Every row comes from one small tree of marks. Brackets hold a mark, then the marks that hang from it, in the order of their numbers. Every link used is in the known rows. Which tree was each row made from?
Known rows:
{k_433 {k_908 {k_30 k_476} k_51 k_180}}: [-36 -4 107 -1 35 -36 -9 12 47 -17 -3 23 54 44 -1 6 -16 -11 6 0]
{k_180 k_121}: [-1 19 2 14 5 9 70 -4 -74 35 6 19 11 8 -5 6 46 -7 3 21]
{k_51 {k_908 k_180 k_433}}: [68 12 14 -4 -26 39 -17 -22 -23 13 29 -32 -8 35 -7 -35 -41 10 11 2]
{k_51 {k_908 {k_180 k_121} k_346 k_433}}: [71 -13 -12 -5 -4 7 22 64 -19 8 -9 -67 -13 18 -4 -44 -34 54 26 20]
{k_51 {k_908 k_30}}: [35 15 -42 -16 -22 29 2 -8 -31 10 90 -5 10 14 8 9 22 -18 8 -10]
{k_433 {k_908 {k_180 k_121} k_346}}: [-31 -27 24 -19 48 -62 64 33 -15 -26 -72 -23 4 22 -17 14 16 21 1 30]
{k_433 k_908}: [-70 8 2 -15 27 -24 33 -69 -37 -3 4 13 10 -10 -21 33 49 -34 -21 16]
{k_433 {k_908 k_30 k_51 {k_180 k_121}}}: [-40 -29 49 -20 35 -52 49 65 15 -12 -16 42 -19 70 -2 9 -9 26 9 30]
{k_908 k_433}: [11 26 -30 17 -16 33 -7 -54 -45 26 15 -8 -8 -27 -3 -10 0 -14 -13 -3]
{k_51 {k_908 {k_180 k_121}}}: [56 6 44 -3 -5 18 63 33 -55 17 21 -4 11 71 -11 -19 8 18 28 22]
{k_433 {k_908 k_51 k_180}}: [-62 -12 48 -11 18 -28 17 -31 17 -25 -45 43 -44 39 -22 9 9 -9 -14 9]
{k_908 {k_30 k_476} k_51}: [-9 19 33 26 -4 21 -13 -6 14 20 36 30 46 -8 19 5 15 -29 9 -17]
{k_51 {k_908 {k_30 k_476} k_433}}: [57 23 22 10 -7 32 -27 4 -18 44 111 -52 85 -7 20 -24 -26 -12 32 -5]
{k_433 {k_908 k_51 k_346}}: [-100 -19 -48 -16 20 -34 10 -27 21 -27 -50 7 -63 -50 -15 26 46 -11 -19 8]
{k_51 k_908}: [16 22 -23 -10 -23 34 17 -47 -54 20 60 -2 -3 0 -7 6 41 -22 3 -4]
{k_121 k_180}: [67 21 -4 0 -13 16 37 -64 -29 48 -7 44 12 -18 -8 48 90 -10 -11 -14]
{k_433 {k_908 k_51 k_180 k_346}}: [-65 -28 -3 -16 18 -39 2 -12 46 -48 -85 5 -61 -2 -15 12 6 8 -14 1]
{k_336 k_155}: [7 14 -3 -9 -22 31 -2 -13 -54 21 -27 38 3 -22 -13 22 33 -23 -47 -9]
{k_433 {k_908 k_30 k_180}}: [-20 -3 36 -27 29 -39 2 -14 7 -31 -3 10 25 49 -5 24 -10 -7 -17 5]
{k_433 {k_908 k_30 k_51 k_180}}: [-43 -20 31 -22 16 -34 -4 5 41 -31 -13 37 -32 46 -5 17 -18 0 -11 4]
{k_336 k_155 {k_180 k_121}}: [40 -6 49 -27 -20 24 41 23 -69 22 -81 56 25 -44 -35 -4 21 7 7 22]

Write each row's tree:
[16 -9 -38 8 -25 8 -33 29 55 -38 -52 14 -56 6 12 -7 -20 21 -10 -22]	{k_908 k_30 k_51 k_180 k_346}
[-44 14 58 -5 48 -40 12 -24 -12 3 50 -3 106 -1 -1 29 29 -39 3 5]	{k_433 {k_908 {k_30 k_476}}}
[-20 -7 -89 3 -21 5 -20 10 36 -17 -13 19 -56 -47 14 14 18 -1 -14 -18]	{k_908 k_30 k_51 k_346}
[62 11 4 11 -20 26 -39 -2 -1 2 14 -10 7 31 10 -17 -59 11 -7 -14]	{k_908 k_30 k_180 k_433}
[-6 -10 -98 12 -28 21 -48 19 36 -3 -8 -11 -63 -58 20 -11 -26 19 -7 -15]	{k_908 k_30 k_51 k_346 k_433}
[32 -15 -48 15 -30 12 -58 39 64 -25 -43 -18 -64 -9 16 -27 -67 34 -7 -17]	{k_908 k_30 k_51 k_180 k_346 k_433}
[42 26 33 7 -1 23 -1 -3 -25 28 102 -23 94 9 16 2 18 -28 29 -12]	{k_51 {k_908 {k_30 k_476}}}
[-73 -17 8 0 38 -50 -14 17 51 -19 -5 -8 34 -41 6 21 22 -14 5 -2]	{k_433 {k_908 {k_30 k_476} k_51 k_346}}
[5 1 -26 37 -7 10 -52 26 42 12 7 -35 20 -59 25 -21 -32 5 14 -18]	{k_908 {k_30 k_476} k_51 k_346 k_433}
[27 0 -90 -15 -22 12 -12 9 -3 -15 51 -43 -6 -27 12 10 23 -4 3 -13]	{k_51 {k_908 k_30 k_346}}
[28 0 -83 -3 -23 28 -18 -14 -20 7 28 -66 -27 -55 0 -20 0 11 6 -3]	{k_51 {k_908 k_346 k_433}}
[70 5 29 32 2 1 -55 24 33 -13 -20 -60 78 -10 20 -29 -59 9 14 -18]	{k_908 {k_30 k_476} k_180 k_346 k_433}
[-31 -12 71 -16 46 -49 78 11 -42 -3 -37 14 22 60 -22 9 19 11 3 37]	{k_433 {k_908 {k_180 k_121}}}
[6 15 25 33 -6 28 -37 6 17 37 44 1 36 -21 22 -23 -35 -7 16 -11]	{k_908 {k_30 k_476} k_51 k_433}
[-83 -14 -21 -21 18 -27 9 -13 18 -7 25 44 -33 -1 1 33 22 -18 -12 11]	{k_433 {k_908 k_30 k_51}}
[19 8 16 20 -28 33 -25 -21 15 4 -34 19 -63 20 -6 -36 -49 13 -6 -7]	{k_908 k_51 k_180 k_433}
[13 -7 -34 18 -29 18 -41 2 42 -17 -74 -13 -76 -19 2 -36 -45 28 -9 -14]	{k_908 k_51 k_180 k_346 k_433}
